Each row was made from one small tree. The marks that hang from a mark follow it in brackets, in alphabetical order. Every link used is in the known rows. Write each row's tree.
In the rows, 128 means zero.
Known rows
subo{fideg}: [143 135 120 133 105 148 127 103 116 154 108 140 123 141 105 129 148 136
 122 138 115 112  95 139 127 103 129 134 128]
sidam{rapad{rilo}}: [148 127 140 150 127 147 146 130 131 133 140 140  91   7 143 113 103 136
  84  92 136 114 136 128 119 101 118 114 129]
tifo{rapad{rilo{mube} sidam}}: [118 127 165 127 147 131 169 124 147 131 138 166 112 100 140 123 112 120
  71  87  98 101 122 124  86 143 126 112 138]
mube{damez{punu}}: [143 139 109 131 140 156 119 138  95 122 118 101 146 119 115 124 138 139
 148 144 133 134 126 136 137  98 122 117 116]
rume{mube punu{zaves}}: [104 128 105 144  94 175  73 127 126 139  98  85  87 167 116 138 102 130
 185 194 132 130 124 150 138 135 130 138 120]
rapad{rilo{mube} sidam tifo}: [132 134 155 120 127 125 142 123 143 111 128 177 101  91 147 131 133 130
  78 101 104 100 138 123  91 128 125 107 136]
rapad{sidam}: [139 134 139 147 139 151 131 102 111 126 107 136 103 108 129 128 121 129
 105 127 126 116 109 123 102 128 132 121 127]
tifo{rapad}: [133 129 146 137 130 129 123 115 124 147 136 124 116 145 124 123 130 127
 102 128 116 124 100 132 113 123 122 123 125]
rilo{mube{rume} rapad{sidam}}: [133 137 135 125 124 131 153 121 138 118 141 146 132 148 134 129 121 132
 111  87 115 124 127 104 111 147 141 135 125]
tifo{rapad{rilo{mube{damez}} sidam}}: [130 129 148 121 172 110 179 140 151 120 147 152 131 102 140 115 113 120
  82  80 105 112 131 133  90 131 128 120 138]
tifo{rapad{rilo sidam}}: [128 123 173 134 151 139 150 115 141 132 133 149 104  66 143 119 114 127
  68  94 114 112 119 130  85 138 123 102 137]
rilo{mube}: [138 137 120 143 115 131 136 124 116 142 123 142 118 158 117 128 122 122
 121 130 116 111 110 126 125 117 133 132 120]
rume{mube{damez}}: [151 138  98 140 138 117 111 124 100 135 117  98 134 135 121 120 144 139
 162 164 133 137 129 149 127 105 137 143 128]
fideg{pige subo}: [160 119 124 131  98 128 140  92 119 158 118 125 164 164 107 125 146 131
 124 152 128 107  96 142 121 110 139 125 131]
damez{punu}: [132 136 128 138 111 175 114 121  90 132 108 117 122 118 115 131 138 136
 135 151 123 124 122 124 134 111 120 107 117]
damez{mube{pige rilo} punu{zaves}}: [ 93 126 124 103  91 139 104 126 105 121  91 102 134 144 123 143 133 122
 200 194 150 143 128 123 179 157 125 126 127]
subo{fideg{pige}}: [140 123 125 126  82 123 144  97 127 162 117 143 142 148  97 130 156 132
 126 163 125 107  88 148 126 107 127 143 136]
sidam{rapad{rilo{mube}}}: [139 130 133 143 125 139 162 139 137 133 145 157 103  32 139 116 104 129
  89  84 120 105 140 121 121 108 123 123 131]
rilo{mube{pige}}: [116 124 122 144 124 118 141 120 119 144 133 140 133 178 121 134 143 108
 137 147 112 113 119 121 136 136 129 128 131]
mube{damez rilo rume{punu}}: [138 126  93 133 157 125 107 159 131 134 118  84 161 176 101 122 104 131
 163 127 159 162 134 141 154 111 131 157 112]
tifo{rapad{sidam}}: [128 128 157 135 150 137 134 104 123 130 125 136 112 124 133 128 126 127
  92 118 117 118 106 124  92 139 123 121 131]
rapad{rilo{mube{pige}} tifo}: [118 121 145 124 117 105 139 133 144 129 149 163 114 131 142 132 155 116
 103 132 106 109 143 126 124 128 120 105 140]
mube{damez pige rilo rume}: [140 124 108 132 164  87 129 145 121 135 133  91 186 174 113 123 138 119
 162 128 158 159 130 130 161 126 132 146 128]
rume{mube{damez pige} punu}: [106 113  90 148 145 130  97 134 115 137 125  89 130 176 119 127 148 122
 196 191 134 146 148 152 147 130 129 150 135]
sidam{rapad{rilo{mube} tifo}}: [143 132 142 124 114 117 139 140 142 116 151 170  97  38 151 124 132 136
  78  93 116 105 149 120 115 102 115 117 133]
zaves{punu}: [131 129 117 153  93 168 113 118 123 142 107 110 111 153 111 133  99 126
 140 153 142 118 105 131 125 122 121 130 117]
mube{rilo{rapad}}: [142 123 120 117 131 125 114 111 120 140 116 144 118  65 134 126  73 146
  98 113 149 137 108 132 138 121 135 143 120]
rume{punu{zaves}}: [107 127 112 144 104 177  90 132 141 140 108  96  87 161 113 138  89 119
 152 160 137 123 113 141 136 127 125 129 111]
rume{punu}: [118 123 111 152 121 167 102 126 125 146 115 116  94 151 113 131 112 126
 134 152 130 126 119 138 130 115 125 131 113]
mube{damez pige rilo{rapad{sidam}}}: [125 111 115 111 182  99 136 112 128 112 126 139 146  63 149 126  93 130
 114 107 154 145 128 129 134 145 136 148 139]

Write each row's tree
[145 136 138 144 117 130 163 152 143 130 156 138 128  87 130 115 124 127
 105  71 124 118 149 112 125 113 124 125 126] => sidam{rapad{rilo{mube{rume}}}}
[100 112 114 125 112 112 107 139 127 139 118 101 139 214 113 132 150 114
 196 175 151 163 140 121 173 157 131 149 125] => damez{mube{pige rilo rume{punu}}}
[136 118 105 129 170  94 126 128 114 135 118 112 159 124 122 125 116 120
 145 141 157 145 123 140 153 119 131 145 131] => mube{damez pige rilo}
[141 135 119  97 146  97 133 124 141  92 146 163 126  98 156 132 130 142
  94  99 119 123 134 123 100 124 134 136 131] => rilo{mube{damez} rapad{sidam tifo}}
[140 123 138  96 141 116 100 102 129 105 115 170 109  40 155 136  97 154
  78 106 144 134 123 124 112 134 130 136 130] => mube{rilo{rapad{sidam tifo}}}
[138 129 144 112 127 128 106  98 129 103 130 160  93  69 158 135 130 148
  80 114 122 122 121 121  97 131 127 122 130] => rilo{rapad{sidam tifo}}
[112 139 118 130 120 150 117 155 121 113 133  56 175 199 110 137 159 113
 199 155 141 146 139 126 164 134 122 117 121] => mube{damez{punu{zaves}} pige rume}
[107 120 125 110 106 128 115 122  90 128  97 120 143 133 123 136 154 129
 181 183 143 147 135 119 171 144 124 127 131] => damez{mube{pige rilo} punu}
[124 134 135 113 146 136 161 160 131 126 149 128 152 107 126 120 127 128
 113 104 103 121 140 135 123 115 116 105 127] => tifo{rapad{rilo{mube{damez{punu}}}}}
[129 132 139 104 118 118 125 107 136 103 136 178 105  97 155 138 126 141
  83 105 108 113 125 114  98 137 131 128 131] => rilo{mube rapad{sidam tifo}}
[146 135 115 136 141 113 160 152 136 135 139 142 130 106 126 115 114 122
 110 101 121 115 129 144 120 100 133 121 126] => rapad{rilo{mube{damez}}}
[149 128 148 130 119 129 120 129 134 116 148 156  86   4 154 121 133 144
  73 100 130 116 144 126 112  96 112 109 131] => sidam{rapad{rilo tifo}}
[119 128 126 148 111 152 140 162 157 144 142 124 120 174 111 123 116 116
 131 109 116 124 146 129 130 125 129 123 117] => rapad{rilo{mube{rume{punu}}}}
[116 126 154 145 134 122 176 133 147 126 141 142 143 157 131 126 146 104
 121  99 110 114 145 110 117 157 131 113 143] => rapad{rilo{mube{pige rume}} sidam}
[150 146 107 137 137 104 150 154 127 132 144 106 173 211 107 121 148 120
 150 111 125 134 127 125 133 111 138 145 117] => rilo{mube{damez rume}}
[125 154 109 120 110 149 129 168 123 111 128  73 174 210 103 135 135 122
 187 132 129 134 135 122 151 122 129 127 111] => rilo{mube{damez{punu{zaves}} rume}}
[141 131 160 127 131 138 126 114 135 110 120 161  91  60 150 128 136 137
  74 111 120 111 132 130  89 119 122  99 135] => rapad{rilo sidam tifo}
[ 84 116 108 147 105 162  80 124 131 139 109  82 101 185 118 142 123 115
 201 208 131 132 135 144 149 153 128 137 131] => rume{mube{pige} punu{zaves}}
[140 136 140 124 148  95 168 168 157 136 169 115 167 168 122 112 143 118
 114  80 112 132 136 132 117 120 128 124 127] => tifo{rapad{rilo{mube{damez rume}}}}
[118 128 104 134 135 139 107 129  84 124 120  87 159 148 120 130 172 133
 196 191 128 142 150 139 152 124 126 125 136] => rume{mube{damez{punu} pige}}
[148 128 124 119 125 117 117 125 128 138 130 125 140 113 125 124  94 144
 115  99 152 151 117 123 147 129 136 143 116] => mube{rilo{rapad} rume}
[116 145 126 104  76 143 100 145 108 118  91  80 147 174 110 138 134 133
 202 165 153 154 126 117 171 145 131 128 112] => damez{mube{rilo rume} punu{zaves}}
[141 130 144  97 134 106 104 114 134 103 125 146 135  88 144 135 117 152
  95  97 145 148 132 114 119 140 131 138 128] => mube{rilo{rapad{sidam tifo}} rume}
[101 105 102 139 135 137  84 120 113 149  98 108 123 148 116 135 111 126
 182 193 142 148 142 144 159 147 129 153 136] => rume{mube{pige rilo} punu}
[116 117 102 149 150 127 116 154 135 134 149  76 152 218 108 126 155 108
 181 150 139 153 144 132 152 126 126 139 123] => mube{damez pige rume{punu}}
[123 135 171 129 140 123 175 140 155 129 150 144 141 148 131 120 133 117
  90  75 101 116 132 115  91 149 127 113 135] => tifo{rapad{rilo{mube{rume}} sidam}}
[112 121 158 123 134 111 149 119 148 111 138 176 111 106 150 135 149 115
  95 119 104 103 146 118 104 148 121 106 148] => rapad{rilo{mube{pige}} sidam tifo}
[121 109 121 119 140 112 120 109 123 141 127 142 126  82 139 130  93 131
 116 128 148 141 119 128 153 142 131 140 132] => mube{pige rilo{rapad}}
[132 144 109 127 122 166 107 143 109 114 110  80 133 132 114 133 118 131
 165 152 142 130 120 140 144 106 123 118 112] => mube{damez{punu{zaves}}}
[120 123 125 124 107  86 124 128 115 137 119 109 154 194 119 128 165 117
 179 161 149 157 128 115 167 152 136 144 131] => damez{mube{pige rilo rume}}
[ 98 117 118 143  95 126 111 138 130 138 134  96 125 239 115 132 186 108
 199 178 133 151 138 118 159 151 129 134 125] => damez{mube{pige rume{punu}}}
[ 99 114 170 129 154 118 175 121 151 132 147 162 121 117 144 126 129 104
  89 103  94 105 135 120 101 162 122 108 150] => tifo{rapad{rilo{mube{pige}} sidam}}
[112 109 126 115 146 116 111  91 112 123 108 141 126  67 149 132 102 140
 137 146 138 141 137 130 133 166 138 151 148] => rume{mube{pige rilo{rapad{sidam}}}}
[142 129 136 115 142 127 130 114 127 120 121 135 138  92 134 126  89 144
 104  87 148 146 122 115 125 146 139 143 124] => mube{rilo{rapad{sidam}} rume}
[145 134 107  99 130  91 122 136 138 110 155 152 129 119 146 130 135 143
 107 110 120 129 129 132 124 106 131 140 124] => rilo{mube{damez} rapad{tifo}}
[141 138 131 109  97 103 119 135 144 119 159 147 132 166 135 134 150 140
 112 107 116 132 132 112 125 126 132 133 121] => rilo{mube{rume} rapad{tifo}}
[143 137 136 112 153 105 150 140 145 101 136 162 123  86 149 124 138 131
  89  97 117 111 142 133  93 112 128 116 136] => rapad{rilo{mube{damez}} sidam tifo}
